Each row was made from one path, in order. Every step used is in the known rows, and no mark comes twice. Write each row's path.
In the rows, 128 means zero.
Known rows:
buvub, nibepor: [140 142 109 144 112 126 141 127 154 146 161 115 124 159 104 118 126  83
 157 149 132 129  96 107 103]
buvub, gapu: [131 143 130 174  96 119 140 132 133 164 118 142 112 162 135 114 143 118
 135 159 164 141 143 165 106]
gapu, buvub, kopof, nibepor: [154 134 140 172 144 103 117 108 106 156 143 141 132 139  82 146 123 131
 187 105 128 157  87 132  90]
vubera, kopof, faso, buvub: [157 102 181 161 139  76 133 133 115 104 137 165 143 128 118 106 119  95
 113 125 133 111 219 166 116]
buvub, kopof, faso, vubera: [128 131 121 181 180 120 157 100  78 136 123 132 151 122  78  73  99 124
 164 142 112 122 143 173  90]
faso, vubera, kopof, nibepor: [139 175 123 157 133 151 130 109 137  99 179 149 158 121  90 133 142  87
 159  90  49 102 145  97 104]
nibepor, kopof, faso, vubera: [170 134 105 166 176  92 155 106 113 123 145 128 158 168 125  66 131  87
 136 119  99 104 188 164 134]
vubera, nibepor: [149 155 144 114 126 125 147 149 153 145 189 145 137 160 142 134 138 118
 136 113 112 117 135 110 107]
gapu, vubera: [125 148 128 149 118 102 133  93 117 142 119 111 125 163 143 170 121 122
 177 125 126  99 119 132  82]
vubera, kopof, faso: [183 119 151 174 152 111 122 145 130 111 167 127 142 120 139 127 134  98
 122 116 114 119 212 177 105]
nibepor, faso, buvub, gapu, vubera, kopof: [150 110 134 164 103 103 120  99 109 125 111 204 112 165 154 136 125  72
 145 128 134  99 212 147 108]
nibepor, faso, vubera, kopof: [154 110 114 159 153 171 142 114 137  91 150 182 144 139 126 150 131  76
 121 108  40  82 206 125 105]
vubera, nibepor, buvub: [162 130 142 125 120 107 146 187 191 167 183 154 109 191 160 127 144 111
 134 125 118 134 148 126 133]
faso, vubera: [104 148 129 146 125 129 160  99 117 124 116 141 138 147 102 133 122 119
 144 126  92  95 124 123 102]
buvub, gapu, faso, vubera: [114 149 125 180 127 124 179  84  95 173  92 164 111 134  88 115 120 116
 174 138 145 108 102 178  82]
faso, buvub, gapu, vubera: [ 96 143 151 156  78  64 142  80  90 156  76 163 108 175 126 119 117 117
 170 153 184 110 129 150 104]
faso, vubera, kopof, nibepor, buvub, gapu: [151 159 113 185 105 132 128 148 162 144 166 175 112 161 118  97 160  76
 152 120  91 138 164 142 134]
vubera, nibepor, faso: [179 126 138 121 145 146 148 181 172 155 193 162 144 163 164 121 133  82
 122 104  78 116 166 106 119]
nibepor, kopof: [174 123  95 169 139 117 129 120 152 131 151 130 125 188 146 124 153 111
 125 144 126 125 183 139 124]
faso, vubera, kopof: [123 144 122 155 127 147 144  80 117  87 145 164 139 135 106 163 137 108
 135 119  76  83 169 128 101]
gapu, vubera, nibepor, faso, buvub: [147 125 157  98 129  92 148 131 131 141 153 184 138 176 152 127 109  84
 154 100  96  89 154  91 112]
buvub, nibepor, faso: [173 108 103 149 137 148 142 159 175 155 167 131 130 160 124 107 123  49
 140 137  96 129 128 101 109]
kopof, nibepor: [156 161 139 162 127 129 130 161 162 157 166 105 150 137 111 114 136 101
 153 112  95 139 117 108 107]
nibepor, buvub, gapu, vubera, kopof: [157 130 111 185  88  99 109 115 144 144 129 164  79 186 175 163 156 102
 166 148 154 123 181 183 108]
nibepor, vubera, kopof, faso, buvub, gapu: [169  96 170 175 142 108 128 134 126 126 134 169 107 147 142  76 144  79
 131 124 158 120 241 198 138]
nibepor, vubera, kopof, faso, buvub: [173  83 175 156 168 115 128 134 137 106 148 151 122 140 133 107 129  85
 123 106 117  99 240 167 130]
gapu, buvub, kopof, faso, vubera: [132 113 148 165 174  78 151  73  49 132  99 159 141 130  80 123  99 131
 179 108 127 118 115 188  99]
nibepor, vubera, kopof, faso: [198 100 147 170 182 148 119 146 155 107 177 113 125 130 160 128 147  82
 137  99  99 107 230 182 117]

Write each row's path:
[141 124  90 137 140 159 164 122 148 137 154 146 142 159 100  97 113  45
 151 125  65 103 114  92 112]	buvub, nibepor, faso, vubera
[155  94 154 137 158 102 151 144 149 148 152 117 119 162 103  52 111  53
 157 125 140 120 148 136 141]	kopof, faso, buvub, nibepor, vubera
[130 139 150 156 155 104 163 126 107 135 123 120 159 133 109  85 113 105
 142 114  98 102 145 161 113]	kopof, faso, vubera
[191 157 106 183 123 146  99 139 145 143 176 153 135 145 165 126 152  48
 174  95  85 126 176 133  97]	buvub, gapu, vubera, kopof, nibepor, faso
[123  97 147 189 158 100 163  86  93 168  88 170 112 131  58 117  94 151
 168 164 168 128 126 163  63]	gapu, faso, buvub, kopof
[137 105 137 164 138  98 130  80  88 138 106 158 115 152 101 182 119 152
 169 132 155 137 110 163  87]	gapu, buvub, kopof
[185 145 125 200 100 124 106 180 189 162 178 158 104 165 141 108 173  80
 145 131 124 163 181 154 130]	vubera, kopof, nibepor, buvub, gapu
[178 103 146 165 152  52 140 131 124 138 129 147 146 181 129  55 125  94
 113 138 150 127 215 164 147]	nibepor, kopof, faso, buvub
[144 121 131 120 154 113 143 106 106 144 152 192 134 171 125 108 100 103
 176 124 107 107 147  99  95]	gapu, vubera, nibepor, faso, buvub, kopof
[115 121 141 131  96  90 154 114 136 143 131 150 125 169  77 101 109  86
 148 155 151 120 103  93 116]	faso, buvub, nibepor
[174  96 125 132 137 141 112  86 150  97 177 155  87 170 127 200 146  70
 179  84 117 105 131 126 119]	gapu, buvub, nibepor, vubera, kopof
[149 143 142 163 111  93 127 143 128 180 117 163 134 164 133  75 120  62
 169 113 119 129 135 117 118]	kopof, nibepor, faso, buvub, gapu, vubera
[178  86 124 128 128 108 136 132 143 151 146 158 119 172 125 156 118  60
 157 104 116 130 101 120 115]	gapu, buvub, nibepor, faso
[167 146 128 189  96 108 129 197 186 205 147 134 105 177 139  78 158  91
 152 141 139 177 132 151 133]	kopof, nibepor, buvub, gapu
[151 164  94 116 146 122 160 101 139 116 191 170 147 197 133 105 148 100
 144 109  80  91 155  99 138]	faso, vubera, nibepor, kopof
[182 109 152 162 137 132 121 168 163 122 173 181 154 135 117 112 132  60
 119  98  62 126 205  94 123]	vubera, kopof, nibepor, faso, buvub
[150 141 108 142 140 107 130 118 141 166 170 151  94 193 143 137 125 132
 198 139 129 130 124 133  97]	gapu, vubera, nibepor, buvub, kopof
[143 117 137 171 167 152 130 125 144 151 146 134 125 152  75  77 123 111
 174 126 111 140 143 108 114]	faso, buvub, kopof, nibepor, vubera
[162 118 131 189 178 114 134 136 106 154 136 112 137 124 105  81 110 125
 149 152 142 150 162 183  87]	buvub, kopof, faso
[152 118 118 199 124 124 157 109 132 160 116 199  77 152 114 140 142 100
 164 140 136 114 166 197  96]	nibepor, buvub, gapu, faso, vubera, kopof
[128 140 106 138 151 133 163 126 140 150 169 182 115 182 104 102 128 132
 165 137  99 122 131 125 115]	faso, vubera, nibepor, buvub, kopof
[136 169 144 164  85  84 107  97 112 130 138 174 125 151 114 118 135  83
 181 113 138 121 151 123 106]	faso, buvub, gapu, vubera, kopof, nibepor
[155 148 120 155 155 160 150 158 153 149 157 140 169 138 106  91 126  66
 145  91  31 116 133  91 116]	kopof, nibepor, faso, vubera
[142 146 121 157 119 119 110  80 119  97 148 134 119 150 152 198 135 111
 167 114 108  87 168 136  77]	gapu, vubera, kopof
[187 104 129 174 167 127 116 143 124 161 146 158 143 138 102 136 123  99
 173  95  88 159 120 129 102]	gapu, buvub, kopof, nibepor, faso
[179 131 128 148 169  80 129 147 129 175 181 132 113 174 153  91 117 114
 193 126 135 139 146 169 104]	gapu, vubera, nibepor, buvub, kopof, faso
[168 149 132 182 125  85 113 106  96 131 145 134 123 136 161 124 136  86
 166 124 154 112 189 204  96]	buvub, gapu, vubera, kopof, faso
[193 175 106 141 141  65 128 122 118 159 191 146 127 198 185  62 150  78
 175 115 155 122 176 178 134]	buvub, gapu, vubera, nibepor, kopof, faso
[186 125 129 190 117  72 109 143 131 153 139 145  92 171 184 117 148  81
 168 136 157 131 206 218 116]	nibepor, buvub, gapu, vubera, kopof, faso
[133 186 132 121  93 102 139 109 116 160 163 157 114 179 161 131 142 110
 183 119 150 115 112 134 103]	buvub, gapu, vubera, nibepor
